Every row comes from one small tree of marks. The marks that hang from a mark follow it in brackets, in alphabetical order. Every link used is in the known rows. Which tree was each row made from?
Known rows
tizagom(pusob): [  1  -7   2  -2 -15   8 -36 -18  -1   3 -25 -35   2  17 -44  -3   0   6
  19  52  23  45  -2  28 -12 -16   6   4 -26  21 -14  42  19  11  21  29
  26]
pigi(pozimo(vudon(futug))): [ 12   5 -14 -13  20 -24  -6   0   5  16 -37   3 -12  17 -28   5 -21 -16
   5  48  55  34  21  -7   0 -21  12  26 -30  45  -1  53  -6  16  27  -9
  26]
pigi(pozimo): [ -9  -2  -5 -17   5  11 -23   1 -10  15 -29 -27 -17  15 -38  14  -8   9
  15  65  36  45   4  15 -25 -17   5  12 -40  47  -8  35  10  22  32   7
  28]
zalok(futug(vudon) mibo): [-18   7  30  13  -5 -31 -24 -26  -2 -12 -32 -21 -24  51 -12   0 -11 -30
  32  31  20  28 -17  17 -18 -13  -3  10   8  33 -32  21 -15   5  11  29
  11]
mibo(pusob): [-30   7  11  -2 -15   4 -31 -16 -12   4 -13 -33 -18  13 -18   3  14  12
  19  59  17  45   9  39 -22 -40  -6   5 -12  32 -14  27 -12  23  28  11
   7]
vudon(fubam futug(zalok) pozimo): [-28 -30   4  15  17 -28 -34   2  40  27 -32  -3 -14  25 -27   5 -16 -50
  23  32  26  38  35  20  -5 -17  13  20 -18  10  15  48 -35  21  37  -6
  36]
fubam(vudon(futug)): [-23  -1  -9  11 -19  -5 -21  -1  -6  -4 -51 -23  -9  11 -22  14  -3 -16
  -4  59  24  55  20  21   0 -30  -7   6 -15  36 -39  69 -19  15  43  -3
  23]
pusob(mibo(zalok)): [-27 -12  -7   4 -17 -35 -37 -19  11   5 -16 -20  -7  16 -28  -3  -6   7
  20  56  18  19  -2  39 -39 -15  12  -3 -25  27   3  33 -17  23  45  -7
  30]
tizagom(pusob(mibo(zalok))): [-10 -21   3  -4 -25 -31 -40 -20  25   3  -2 -13   4  15 -47  -8 -12   8
  14  47  14  14  -6  38 -28 -15  18   1 -31  16   8  29   8  10  38  12
  42]
zalok(losip): [  1  -4  18  14 -11  12 -36 -13 -22  14 -28 -18 -26  36 -30  -2   4  10
  24  44  40  41  -8  13 -15   2  -4  -8 -32  26 -18  34   4  35  25  22
   2]
fubam(vudon(futug(rekis zalok) pozimo)): [-58 -10   1  30   0 -32 -19 -12  27  13 -56 -11  -1   0 -21  39   9 -34
  -4  33  28  25   8   6 -23 -45  -4  15 -17  37  -5  68 -42   7  57  -8
  49]
pozimo(vudon(fubam futug(rekis))): [  4   4 -10   4  22 -34  -7 -32  22  13 -33  14   9   9 -42  -4 -15 -18
  17  17  44  23   9  -9  -3 -14   0  18  -1  43 -10  42 -31  11  16 -12
  15]
futug(rekis zalok): [-51  -5  -1   6  -7 -33 -34 -27   4  19 -53 -34   1  14 -39  21  27  17
  17  33  37  25 -19  13 -33 -28 -11  -6  -5  35  -1  34 -22   9  34  12
  30]
vudon(futug(rekis zalok(mibo)) pozimo): [-41 -18  33  32   9 -56 -10 -15  32  27 -38  -7 -13  33 -22  22  -5 -33
  15  19  32  23  -7  13 -27 -32   0  -3  -3   8  28  39 -53   8  29   8
  38]
pozimo(vudon(fubam futug(rekis zalok))): [-22  -4 -10   3  20 -66 -16 -30  34  28 -48  10   7  16 -40   8  -3 -24
  16   7  45  11  10 -10  -6 -20  -3  15  11  37   8  38 -41   2  24  -8
  25]
futug(vudon(pozimo)): [-24  -6  11  24  18   6 -36 -19  12  -4 -34 -38  -6   7 -24  11   6 -29
  29  69  32  31   8  22 -23 -12  15  37 -32  38 -15  49   1  22  24  25
  34]
pusob(mibo(zalok(losip))): [ -8 -12  20  11 -21 -26 -45 -20   8  14  -9   3 -21  35 -27  -7 -11   8
  24  44  30   9 -12  22 -35   3   6  -8 -36  23   4  22 -13  31  42   1
  18]
vudon(fubam futug(rekis zalok) pozimo): [-36 -28   5  20  19 -38 -25 -14  49  31 -38  -3   0  13 -39  16  -8 -36
  23  11  29  25  14  11 -20 -24   9  12 -10  23  17  44 -48   9  37  -7
  37]
pigi(pozimo(vudon(fubam))): [ 23  12 -15 -19  33  -6 -17 -18   7  10 -21   9 -13   8 -46   0 -29 -11
  18  58  43  26  17  -1 -18  -3  15  27 -28  57 -12  29  15  21  21 -10
  23]
zalok(futug): [-11  10   2   2 -13   2 -26 -17 -10  -5 -35 -24 -15  34 -20  -5  -5  -3
  25  32  30  51  -5  20 -22 -16  -1  -1 -16  37 -31  40  -6  19  35   7
   3]
vudon(futug(zalok)): [-39 -21  -3   4 -11 -41 -35   4  11  28 -53 -29 -15  30 -25   9   6 -14
  13  41  32  42  13  14  -5 -27  -3  -2  -6  14   7  51 -33  10  43   7
  26]
mibo(zalok(futug(vudon) losip)): [-17   2  24  16  -1 -31 -56 -31  13   4 -36   1 -25  57  -2   3 -10 -27
  38  10  57   7 -20   8 -16  -6  -7  23 -22  37 -30  15 -17  26  28  24
  -4]
pusob(mibo(zalok(futug losip))): [ -5  -7  21   5 -20 -33 -40 -22  13   6 -15  14 -23  49 -17 -11 -23  -6
  30   9  31  12 -19  18 -38  -9   9  -7 -26  19  -9  20 -21  24  45  -5
   3]
futug(rekis vudon(fubam pozimo) zalok): [-51 -17   9  23  29 -34 -43 -34  43  12 -37 -25   5   7 -43  22  14 -35
  38  30  31   1  -1   7 -34 -12   2  33 -11  42  -2  31 -24   2  23  13
  46]
mibo(pusob zalok(futug(rekis) losip)): [-28  16  35  10 -14 -27 -35 -50  17  12  -8  16 -23  41  -3  13  -1   3
  32 -16  48   4 -33  22 -36 -42 -21   8 -16  35 -19  -7 -43  29  32   3
 -20]
pigi(pozimo(vudon(futug(zalok)))): [-13  -3 -10 -13  19 -55 -17   2  17  32 -55   4 -15  21 -24  14  -8 -23
   3  43  52  18  18 -13  -8 -25  13  18 -22  36  21  46 -16  11  35  -7
  36]
fubam(vudon(futug(zalok) pozimo)): [-45 -12   3  26  -2 -21 -25   6  23  10 -54 -18 -14  10 -14  25   2 -40
  -3  53  27  41  31  17 -10 -35   6  15 -25  27  -9  73 -31  14  59  -9
  42]

Which tree is each row?
[-43  -8  30   9 -15 -56 -22  -8  17  26 -23 -12 -38  48   0  11  -1 -25
  15  31   9  30   9  27 -11 -44  -3 -11  20   1  17  15 -55   6  25   7
  15]  vudon(futug(zalok(mibo(pusob))))
[-23 -10   9  25  34  -7 -32 -36  28   2 -23 -23  10  -1 -47  14   3 -33
  39  34  30  12   1  13 -28  -8   5  38 -16  51 -18  33 -17   9  15  11
  36]  futug(rekis vudon(fubam pozimo))
[-57   9  36  12  -9 -56 -18 -36   7  17 -15 -14 -22  29 -19  17  21   6
  19  27  14  12 -20  23 -44 -50 -15 -14  17  22  10   0 -45   3  16  16
  17]  futug(rekis zalok(mibo(pusob)))
[-47   7  32   8 -11 -40 -28 -19   0  21 -14 -21 -38  39  -6   8   9  -2
  22  47   6  27  -3  34 -30 -40  -7 -13  12  16  10   6 -32  11  26  19
  12]  futug(zalok(mibo(pusob)))
[-22  18  38   3 -18 -13 -10 -27  -5   0   0 -10 -37  51   2  -7 -14 -10
  28  24   9  41  -7  34 -29 -43  -7  -8   9  25 -20   6 -27  16  23   9
  -9]  zalok(futug mibo(pusob))
[ -3   5  54  12 -15  -4 -27 -21 -16  12   8  -2 -45  54  -6  -2  -5   1
  26  37  22  30 -12  23 -23 -17  -9 -14  -8  12  -6  -2 -20  28  14  22
 -11]  zalok(losip mibo(pusob))
[  5  -2  21   6   4  -5 -46 -31  11  -2 -28  -1 -21  49 -29  -8 -17 -35
  57   6  35  19  -5  -3  -7  13 -10  21  -7  41 -43  10 -11  16  15  17
  -4]  zalok(futug(vudon(fubam)) losip)
[-19  -2  14  19  28 -10 -24 -42  36  -8 -26  -9   2  15 -37   5 -11 -44
  47   3  36  11  -4   7 -30 -13   3  37 -11  57 -29  30 -22   7  16   4
  23]  zalok(futug(rekis vudon(fubam pozimo)))
[-23   6  30   7 -10 -10 -47 -33   1  16  -4   0 -39  35   1   1   3   5
  23  36  41  14  -3  38 -20 -26 -10   6 -29  20  -7  -1 -26  45  35  13
 -11]  mibo(pusob zalok(losip))
[-14  -6  23  14 -17 -46 -33 -40  21   4 -14  19  -9  41 -25   1  -8   3
  33 -12  39  -5 -34   8 -49 -16  -4  -5 -18  33  -7  13 -34  16  37 -10
   8]  pusob(mibo(zalok(futug(rekis) losip)))
[ -7  16  60  17 -14 -20 -13 -45  -4   6   3  15 -34  55  -4   5  -8  -5
  33 -13  27  17 -38  11 -39 -34 -20 -12   7  23 -19 -12 -40  11   9  10
 -21]  zalok(futug(rekis) losip mibo(pusob))
[ -8  17  61  21  -8 -23 -30 -39  -1  -5  -1  -2 -46  69   7  -3  -8 -31
  46   7  19  13 -21  14 -20 -23 -13   7  10  30 -25 -14 -26  10   3  27
 -13]  zalok(futug(vudon) losip mibo(pusob))
[-56   3  36  11  -2 -53 -37 -27  14   9 -20 -32 -32  38  -5  16  21 -18
  30  49   9   5  -5  23 -28 -35  -5   4  17  25   3   0 -29   0  12  27
  22]  futug(vudon zalok(mibo(pusob)))
[ -7 -13   5  -9 -27 -37 -37 -30  31  -5 -10  -2   4  31 -35 -15 -22  -3
  25  19  13  12 -12  30 -33 -21  17   2 -22  20  -6  23  -1   3  42   1
  27]  tizagom(pusob(mibo(zalok(futug))))
[-37   3  59  19  -4 -45 -45 -30   5  15 -14 -13 -45  52  -3  13  14 -23
  40  32  22   0 -14  10 -27 -16 -12   4   6  19   3 -13 -31   7   8  33
   7]  futug(vudon zalok(losip mibo(pusob)))
[-38 -17   9  18  26 -26 -48 -20  35  10 -32 -29 -13  15 -34  12   0 -48
  40  51  24  14  19  16 -21  -5  16  34 -16  33   2  33 -12  13  29  16
  41]  futug(vudon(fubam pozimo) zalok)
[ 21   1 -14 -20  35 -19 -11  -5  16  18 -28  15  -9  19 -41  -1 -38 -32
  16  40  44  31  29  -6   0 -10  15  32 -23  44  -1  42 -11  16  22 -18
  25]  pigi(pozimo(vudon(fubam futug)))
[-28  -4   2  33   2   6  -7 -12  16   1 -42 -13   6  -6 -26  31  -2 -29
  -2  37  33  40  11  14 -15 -39  -1  21 -25  43 -23  72 -33  15  45 -11
  35]  fubam(vudon(futug(rekis) pozimo))
[ -5  -1  22  15  10 -17 -38 -44  15   0 -28   2  -6  43 -41   9  -5 -25
  50 -14  42   3 -24 -11 -21   2 -20  21   0  50 -38   5 -21   5   7  12
   0]  zalok(futug(rekis vudon(fubam)) losip)
[  9 -20  24   1 -27 -28 -45 -26  20  10  -4   4  -5  30 -39 -11 -13  -1
  26  35  26   4 -18  19 -29   3  15  -4 -40   9  11  17  10  19  37  14
  25]  tizagom(pusob(mibo(zalok(losip))))
[-33 -17  22  14 -10 -56 -22  -1  11  26 -43 -13 -29  49 -18   5  -5 -24
  12  36  23  36   2  16  -6 -23  -1 -18   7   3  14  36 -41   9  31  18
  27]  vudon(futug(zalok(mibo)))
[-47  -1  11  23 -16 -59 -12 -19  12  10 -53 -12 -11  30 -29  32   2 -21
  -4  25  20  25 -11   1 -16 -39 -18 -10  15  31 -11  47 -54  -4  37   1
  37]  fubam(vudon(futug(rekis zalok(mibo))))
[ 13   1 -10  -1  19 -22 -14 -16  17  11 -32   7  -4  21 -32 -10 -27 -34
  16  38  40  37  28   4  10  -3  10  22  -5  34  -9  47 -18  21  23  -6
  13]  pozimo(vudon(fubam futug))
[-21 -17  11  26  12  -8 -10 -12  22  17 -36 -15   4   5 -29  15   1 -22
  15  30  40  38   2  18 -15 -32   5  16 -26  26  -2  60 -31  19  32   2
  31]  vudon(futug(rekis) pozimo)
[-21   6  16  16   9 -85  -3 -33  17  24 -51  11 -11  33 -17  13   0 -25
   8  15  46   9 -12 -10 -15 -28  -4   0  19  23  20  34 -45  -3  18   6
  23]  pozimo(vudon(futug(rekis zalok(mibo))))
[ 14 -16  25   1 -30 -31 -40 -27  27  -1  -4  22 -10  48 -29 -16 -27 -10
  32   1  27   4 -23  17 -30  -7  11  -1 -28  13  -5  12   1  10  39   5
  14]  tizagom(pusob(mibo(zalok(futug losip))))
[ 16   2 -17 -15  36 -34  -2 -21  28  22 -26  22   5   4 -50  10 -28 -23
  18  19  53  16  14 -17 -11 -20   5  31 -11  55   0  34 -21   6  16 -19
  28]  pigi(pozimo(vudon(fubam futug(rekis))))
[-32   6  55  18 -10 -45 -28 -35  -1  28 -12   4 -36  47 -16  19  16   6
  30  13  25   5 -32  11 -38 -30 -22 -20  11  16  13 -13 -40   8  14  21
   1]  futug(rekis zalok(losip mibo(pusob)))
[-20  13  34   6 -20 -16 -43 -34   9  11  -5  13 -38  54  12  -2 -10  -8
  36   5  41  17 -12  31 -28 -34 -14   2 -21  26 -18  -2 -30  38  39   5
 -24]  mibo(pusob zalok(futug losip))
[-18  -5   2  27   0  13 -12   7   9   0 -40 -18 -14   4 -12  18 -12 -38
  -3  64  27  58  32  27  -4 -34   7  20 -35  34 -22  80 -21  25  49 -11
  32]  fubam(vudon(futug pozimo))
[  7   4  59  37  14  -9 -26 -27   7  -4 -20   5 -41  59   1  -1 -23 -51
  45  16  36  18 -17   5 -22  -1   8  18 -20  22 -21  19 -13  23  13  28
   6]  zalok(futug(vudon(pozimo)) losip mibo)
[-28   4  56  13 -13 -32 -37 -20  -5  20  -5  -4 -46  58  -4   8   6  -5
  28  30  19  22 -14  19 -26 -24 -13 -18   1   8  14  -9 -28  17  22  23
   0]  futug(zalok(losip mibo(pusob)))
[-30   6  21  23   0 -41 -50 -51  21   4 -41   0  -9  47 -11  15   1 -15
  38 -12  63 -10 -41  -1 -28 -14 -18  22 -19  49 -28   7 -28  22  21  20
  -4]  mibo(zalok(futug(rekis vudon) losip))
